Every row comes from one small tree of marks. Brackets hold a mark, then the marks that hang from it, in the order of their numbers. Every link used is in the known rows. Which tree was each row made from?
Known rows
{k511 {k316 k182 k903}}: -28	7	18	-5	4	40	16	-3	-23	14	31	23	5	8	14	-28	-24	-5	-9	6	11	15	6	-23
{k785 k316 k392}: 2	-21	-17	0	-9	3	29	-8	5	24	9	-7	0	-1	18	-7	-21	4	0	13	9	-22	7	-7
{k438 k36 {k785 k316 k392}}: 2	-13	-16	6	-15	23	47	-10	-14	29	-13	15	0	-3	17	0	-1	-10	-11	18	-3	-21	-7	0
{k182 {k316 {k785 {k438 k36}} k903} k392}: -6	15	18	-11	6	21	36	8	-44	-3	-14	32	17	-16	10	-4	-16	-13	-28	-25	-9	23	20	-46
{k392 {k182 {k316 k511}} k785}: 7	-19	9	-10	-12	-3	0	26	-26	10	-1	8	15	0	24	12	-39	-3	5	-20	10	16	18	-32
{k182 k316 k392}: 2	1	22	-8	16	5	7	9	-5	4	-7	-4	-2	-18	11	9	-13	5	3	-30	9	25	16	-21
{k36 k316 {k438 k785}}: -5	13	-6	-13	-8	49	19	24	-24	24	-13	28	-16	-3	-9	-18	22	-3	-18	3	0	-13	5	-8
{k392 {k182 {k316 k511 k903}} {k785 k438}}: -4	-10	2	-18	-13	1	14	17	-44	-1	3	18	21	10	9	-1	-44	-10	-5	-18	3	12	22	-56
{k316 {k785 k392} k903}: -7	7	-14	-15	0	22	32	4	-30	21	15	15	8	7	17	-9	-30	-1	-16	12	-1	1	15	-24
{k316 k182 k511 k903}: -16	7	3	-8	15	32	8	16	-29	-10	17	35	23	7	16	0	-31	-7	-8	-9	10	14	5	-28
{k511 {k316 k182}}: -21	-4	19	-4	3	31	11	2	-16	14	26	16	2	-5	18	-23	-16	-5	-7	9	14	7	0	-7
{k36 {k316 {k182 k392} k511 {k785 k438}}}: 4	1	-2	-18	13	32	42	30	-55	-16	14	54	18	-15	11	-2	-7	-13	-33	-3	12	-6	14	-35
{k511 {k316 k182 {k785 k438}}}: -15	-3	7	-18	-2	36	28	9	-43	6	29	38	7	-10	14	-34	-15	-18	-31	17	8	-5	5	-26
{k316 k785 k903}: -10	17	-1	-8	3	35	14	11	-23	14	15	26	8	4	13	-14	-23	-4	-19	-4	-2	13	18	-28
{k182 {k316 {k785 k438}} k392}: 6	1	10	-20	13	10	24	15	-32	-4	-3	17	4	-24	7	-2	-12	-7	-21	-22	3	14	20	-40
{k36 {k316 {k182 k392} k511 k903} k438}: -3	15	9	-18	13	39	26	37	-45	-2	8	47	12	2	5	-12	-10	-2	-17	-12	11	8	14	-35
{k36 k438}: -7	10	3	-15	-2	17	-2	23	-12	13	-5	8	-1	-4	2	-21	-7	-3	-8	-2	-1	-1	5	-9
{k438 {k36 {k316 k511 k785}}}: -4	5	1	10	-10	41	33	25	-29	-2	-9	50	22	-12	25	2	-8	-3	-34	-2	6	0	11	-8
{k511 {k316 {k182 {k392 {k785 k438}}}}}: -2	-9	13	-18	1	9	25	2	-39	14	24	21	-6	-8	12	-24	-18	-27	-8	13	-1	13	4	-30
{k392 k182 {k785 k316 {k438 k36}}}: 3	-19	0	0	-37	-1	24	-3	-26	32	0	12	11	3	13	-17	-17	-21	-7	9	-12	-20	9	-25
{k316 {k182 k392} k785}: 6	6	12	-17	18	26	14	20	-38	11	19	31	6	-14	20	-2	-9	-10	-14	-6	5	13	11	-25
{k316 k182 k785 k903}: -11	13	2	-16	8	45	9	14	-39	16	24	40	12	4	16	-12	-17	-9	-19	-4	3	11	15	-33
{k438 {k785 {k316 {k182 k392} k903}}}: 3	4	2	-8	16	42	33	1	-29	22	19	35	-5	4	8	-6	-2	-14	-5	-5	3	3	7	-36

Write each row's tree
-2	9	14	-16	8	24	30	11	-54	-1	1	43	19	-21	14	-7	-2	-26	-28	-1	-8	6	3	-25 -> {k316 {k182 k392} {k785 {k438 k36}}}
0	-8	-25	-18	1	6	43	16	-39	-13	4	26	22	-6	17	-3	-34	-12	-27	18	5	-15	5	-23 -> {k316 k511 {k785 k392 k438}}
4	-7	-14	2	-15	17	11	-3	-2	37	17	14	-5	12	16	-15	-26	-9	-1	0	-3	5	20	-31 -> {k392 {k785 {k316 k903}}}
-16	17	3	-19	-5	49	9	23	-34	25	10	34	2	7	-3	-25	4	1	-16	-6	6	-6	15	-25 -> {k36 {k316 k182 k903} k438}
5	-4	18	-3	22	3	13	21	-13	-18	-9	10	12	-18	19	17	-28	4	-2	-31	15	29	13	-24 -> {k182 {k316 k511} k392}
-4	-2	-10	-20	9	29	20	27	-49	-18	15	50	26	-10	16	-7	-21	-21	-29	2	8	-5	5	-32 -> {k316 k182 k511 {k785 k438}}
-19	0	-10	-16	-9	22	55	-6	-41	11	25	20	6	7	11	-35	-35	-9	-29	30	1	-6	11	-33 -> {k511 {k316 {k785 k392 k438} k903}}
9	-13	-22	-23	-7	31	32	16	-36	37	5	26	-6	0	8	-16	3	-12	-10	21	6	-32	-5	-16 -> {k36 {k438 {k785 {k316 k182} k392}}}
7	-24	-25	-8	4	28	43	10	-30	9	11	34	11	1	22	8	-16	-11	-8	17	16	-23	-7	-16 -> {k438 {k785 {k316 k182 k511} k392}}
-18	16	-1	11	-3	56	42	11	-32	-2	-16	52	15	5	9	5	-1	-8	-24	-4	-1	7	2	-14 -> {k438 {k36 {k316 k511 k903}} k785}
-3	-7	-25	-5	-5	29	46	-11	-15	32	9	13	-6	13	8	-7	-15	-4	-5	16	2	-16	5	-21 -> {k438 {k785 {k316 k903} k392}}
-16	-9	2	-15	-14	26	53	-2	-55	13	13	35	19	-11	23	-25	-16	-20	-34	34	1	-13	-4	-13 -> {k511 {k316 k182 {k785 k392 {k438 k36}}}}
-2	-19	-11	-7	3	19	23	12	-21	-12	15	35	22	-6	13	-9	-21	-15	-16	0	13	-21	1	-28 -> {k785 {k316 k182 k511} k438}
-2	6	13	1	12	49	42	20	-45	-4	-13	56	13	-14	15	16	13	-15	-19	-6	6	8	-5	-10 -> {k438 {k36 {k316 {k182 k392} k511}} k785}
-5	-5	-24	-18	-14	21	47	5	-35	15	5	19	2	-6	3	-11	-6	-1	-29	19	3	-29	16	-16 -> {k36 {k316 {k785 k392 k438}}}
-5	-5	-8	9	3	24	23	8	-1	-1	13	25	17	10	18	-8	-35	0	-9	-7	11	1	13	-29 -> {k785 {k316 k511 k903}}
9	-16	-17	-19	-20	16	38	14	-35	41	2	7	-5	10	4	-20	-5	-4	-2	22	2	-38	2	-17 -> {k36 {k438 {k785 k316 {k392 k182}}}}
-10	19	13	-18	9	32	35	8	-60	-1	7	49	22	-9	10	-11	-12	-26	-30	-4	-11	12	9	-39 -> {k316 {k182 k392} {k785 {k438 k36}} k903}
-4	0	-8	0	-20	29	45	5	-30	27	-10	24	10	-10	20	-2	-2	2	-28	16	0	-15	10	0 -> {k438 {k36 {k316 {k785 k392}}}}
-8	9	-2	-13	13	43	16	27	-45	-6	23	53	26	4	24	-4	-32	-11	-23	-6	10	14	12	-37 -> {k316 k182 k511 k785 k903}
-25	9	2	-3	-4	44	35	8	-44	-15	-2	55	32	1	6	-5	-9	-13	-29	-4	3	-5	5	-26 -> {k785 {k438 {k36 {k316 k182 k511 k903}}}}
-23	7	6	-19	0	45	33	5	-50	7	36	44	10	3	10	-39	-24	-17	-32	14	5	3	11	-40 -> {k511 {k316 k182 {k785 k438} k903}}
3	-13	-24	-3	-11	10	27	7	-19	3	13	32	12	10	13	-14	-38	-21	-14	4	-3	-4	15	-45 -> {k392 {k785 {k316 k511 k903} k438}}
5	-27	-19	-5	1	12	33	8	-17	6	17	21	19	-1	28	3	-30	-3	-4	11	20	-22	0	-14 -> {k785 {k316 k182 k511} k392}
-6	-17	8	-15	-10	-6	17	3	-21	22	-2	-20	9	-1	13	8	-28	14	10	-7	13	-6	14	-18 -> {k785 {k392 {k182 k316}}}
-18	8	27	-7	16	31	27	-1	-29	9	33	21	1	2	14	-23	-24	-7	-5	1	9	25	8	-27 -> {k511 {k316 {k182 k392} k903}}
6	-24	-21	3	-4	2	36	4	-2	4	7	8	14	-1	25	2	-35	2	-4	12	15	-20	3	-10 -> {k785 {k316 k511} k392}
-1	0	-1	-12	12	34	11	31	-39	-6	17	47	23	-8	28	1	-24	-11	-21	-3	13	6	6	-22 -> {k316 k182 k511 k785}
-16	-4	6	-12	-16	21	49	-1	-45	31	35	10	8	17	22	-30	-43	2	-14	26	8	-3	17	-29 -> {k511 {k316 {k785 {k392 k182}} k903}}
6	-1	-3	-4	22	42	40	14	-36	0	17	49	9	4	16	2	-16	-16	-9	-7	10	8	3	-40 -> {k438 {k785 {k316 {k182 k392} k511 k903}}}
